Each row was made from one path, in order. Every step used is in the known rows, and no mark comes twice. Write each row's path.
Known rows
Q-E-L: [ -9 -54  -3   1   6  10  10   7   5   7  -3   0 -10  -5   5   7  -2  -8
   3  -4  -5  14  -7  12  -5   5 -13]
M-L: [ -5  -5   5   0  -1 -11   0  11  11  -3   1  -3   0  -2  13  -6   1  -3
  -8   4  -7   0  -2   0   8  -6   1]
D-L: [  0  35   3  -2   7  -4  -1   0   1   1   0  -7  -3  -2  -4  -4   4   0
  -5   4   3  11   2  -6  14  -5 -20]
A-L: [ 2 22  5  1 -7 -9  4 -8  7 -2  4 -3 -3  1  0 -3 -1  1 -7  0 -7 27 -8  2
 14 -4  0]
A-T: [ -4   7   2  -4   0   3   5   6 -12  -4   1  -5   0  -3  -2   5  -2 -16
 -20   6  -1  14  -1  -7  -1   1  -9]
A-T-L-E: [-16  -1   2  -1   0  19   1   9  15  -2  -1  -3   3  12 -14  -2  -1 -20
   5  21  -2  -5  10   8  -9  -4  -6]
F-L-M: [ 16  -5  -9  -2  -4  -8   8 -15 -14   1   4  -2  -3   7   8  -2   2   2
  -4  -5  -1  16 -12 -16 -11  -1  -3]
Q-E-L-M-F: [ -5 -41  -1   2  14  -8   2   8  10  10  -6   3  -1  -8   9  11  -2 -24
  16 -12   6   3   0   5 -10  16 -18]
M-L-P: [  1 -17  -2 -17  -5  -1  -1  10  13  -9   2  -3   0   6   8 -13   0   7
  -2   7  -4 -21   2   6  11  -8   3]
F-L: [  9   3  -3  -3  -1  -3   8  -9 -13   1   5  -4  -6   4   6  -1   0  10
 -10  -5  -8  28 -17  -9  -1  -9   0]
E-L: [ -5 -27  -1  -1   7   3   3   6  -9   1   4  -2 -10  -6   7   6  -2 -11
  -5  -1   0   1 -12  -6   6   6 -12]
T-A-L-E-Q: [ -6 -12  -8  15 -11  -6  -6  -4   0   0  -3   8  10  11  -1  -7   0   9
   2  -4   1 -35   2   6  21  -2  15]
M-F-L: [  4  23   6  -2   8 -16  -1  -3  -3   5   1  -3   0  -2   9   3   0   4
  -4 -12  -7  30 -18  -7   4  -6   0]
F-L-A-T: [  7  28  -6   2  -7   5   2 -13 -13  -1   1   2   7  -2  -9   2  -2   3
  -8  -2  -5  13  -6  -2  -7   3   6]
F-M-L-E: [  1 -19 -15   4  -6  -4   5  11  23  -1   0   3   7   6   3  -9   3  17
  -1   7  -4   1  -1  -9 -15 -13  13]
T-A-L-E: [ 2 18 -3  9 -3 -7 -4 -7 14 -1  1  4  6  8 -7 -3 -1 15  2  9  3 -5  0 -4
 24 -6 12]
F-M-L-A: [  7  -4 -11   3 -11  -8  -7  -3  12  -3   1   7   9  -6   3  -1   1  23
   1   1   1 -14  -2 -10 -10  -7  18]
Q-E: [ -1 -21  -1  -7   4   7   9   2   3   3  -4  -2  -8   0   2   5  -1   0
  -3   0  -2  21  -4  13 -11  -4  -2]
D-L-F: [ -3  39   9  -1   6   5  -2  -2   9   2  -3  -5  -2  -4 -10  -4   4  12
  -2   4   2  14  20  12   8  -2 -18]
M-F: [ -2  22  12  -8  15 -12  -6   6  -3   2   1  -4  -3  -7   7   8  -1  -9
  -7  -4   4  13  -7  -1   4   0  -1]
D-L-A-T: [ -1  59   0   3   2   3  -5  -2  -2  -1  -3   0   9  -8 -19  -2   1  -6
  -4   6   6  -1  16   1   6   6 -15]
E-Q: [ -5 -32  -2   0  -3   2   0   4 -26  -1   0  -1  -5   3  12  -1   1  -7
 -14  -9   0 -22  -6   4  -1   1   2]
T-A-L-D: [  9  10  10   6 -13  -2  -6 -11 -14  -8   4   1   3   0  -1   0  -2  14
   7  -1   7 -23  -1 -21  29   0  13]
D-L-M-F: [  3  46   5  -3  13 -22  -8   2   6   3  -2  -2   5  -4  -1  -2   3 -14
   7  -5  14   2  11 -13   8   5 -24]

Write each row's path
[-10 -29  -6  10  -3  -1   2  20   6  -1  -3   4   6  10   8 -16   3  -1
  -2  -2  -8 -34   9  20  -3  -2  13] | M-L-E-Q
[ -2 -30  -6   4   6  16   2   0   6   8  -4   6  -5  -9  -5   9  -3   2
  11  -5   1  -7   1  22 -11  12   1] | Q-E-L-A
[  1  30  -3   2   1   2   7  -1  20   0   2   1   0   8 -11 -10   0   3
  -2   7  -7  23   1  15   4  -4  10] | A-L-E
[  4 -20  -6  -6  -4   6   2  -6  -1  -1   0   1  -2  -1  -1   8   1  26
 -11   1   1  19   3  -7 -16  -6   4] | L-F-M
[ -4 -21  -9   3   3  13   4  11 -14   1  -1   2  -2  10   0  -7   2  -3
  -7  -3   0 -25   4  17 -13   1  11] | L-E-Q
[-10 -28  -6   7   1  16   5   4   4   5  -6   6   4 -11 -11  10  -4 -15
   5  -2  -1   0   9  20 -12  18  -7] | Q-E-L-A-T
[  3   0  11  -1  -7   3   2  11  -9  -9   3  -3  -2  -2   8  -9   0   2
   2   2  -3 -23   5  -7   4   0  12] | M-L-D
[ 10  26  11  -1   5  -5   0  -3 -21   0   3  -3  -1  -2   4   0   0   6
   8 -15  -3  10  -9 -15   0   0  10] | M-F-L-D
[ -1   9   7  -5   0  14 -13 -10   3   0   2   1  -4   3  -9   4  -1  -1
  15  14   6 -26   1   9  -5  -2   8] | T-L-A
[ 14  23  -5  -2  -1   2  -1 -17 -12   2   3   3  -2   0  -1   1   0  17
  -3  -4  -3   9 -12   2  -7  -1  14] | F-L-A
[ -5 -71 -11   5  -5  14  11   1  16   8  -7   6  -3  -7   0  12  -1  18
   6  -7  -4  24   5   8 -20   2  -8] | Q-E-L-F-M
[  0   8   3   6  -9 -14  -8 -13   3  -3   1   1   3   0   3   4  -2  11
  -4   3   3   0  -9 -15  35  -6   3] | T-A-L
[  5  14   5  -9  12 -17  -5   3  -5   1   0  -1   0  -3   9   7   0 -16
  -2  -4  11   1  -1 -10  -6   7  -4] | L-M-F
[  2 -25   5  -1   4  16   4   7 -27  -5   6  -2 -11  -7   1   3  -2  -8
   4  -4   3 -18  -3 -12   3  13  -2] | E-L-D
[  8   9  -2  -2 -10 -12   5 -11   5  -4   4   0  -1   6   1  -3  -1  -7
  -2   0   2  13  -2  -6   4   4  -3] | A-L-M
[  6  58  -1   1   7   2  -9  -8   0   1  -1   0   1  -6 -14  -4   3   8
   5   3   8  -9  12   4   8   2  -5] | D-L-A
[ -3   2  -5   8   7  -6   0   5  -8   8  -3   4   6   9   6  -8   2   2
   1 -18  -7  -2  -6  14  -8  -3  11] | M-F-L-E-Q
[ -7  -6  14  -4 -12  22   0   3 -16  -8   2  -5   0   5 -10  -1  -2 -21
  10  12   2 -23   9 -13  -3   1  -6] | A-T-L-D
[-12   4  10  -4   0 -10  -9   3   7   0  -3  -1   9   2   0   7  -2 -38
  13   8   8 -11  10 -12  -6   6 -20] | A-T-L-M-F
[ -5 -33   1  -3 -11  13  -5  -8  14   0  -1   1  -2   7  -4   7   1  17
   8  10   0   4   6  -7 -15 -12  -3] | T-L-F-M
[  1  18   3   1   0  -5  -7   3  10  -3   0   3   3  -7   3  -4   0   6
  -1   4  -1 -20   3  10   1   1  17] | M-L-A
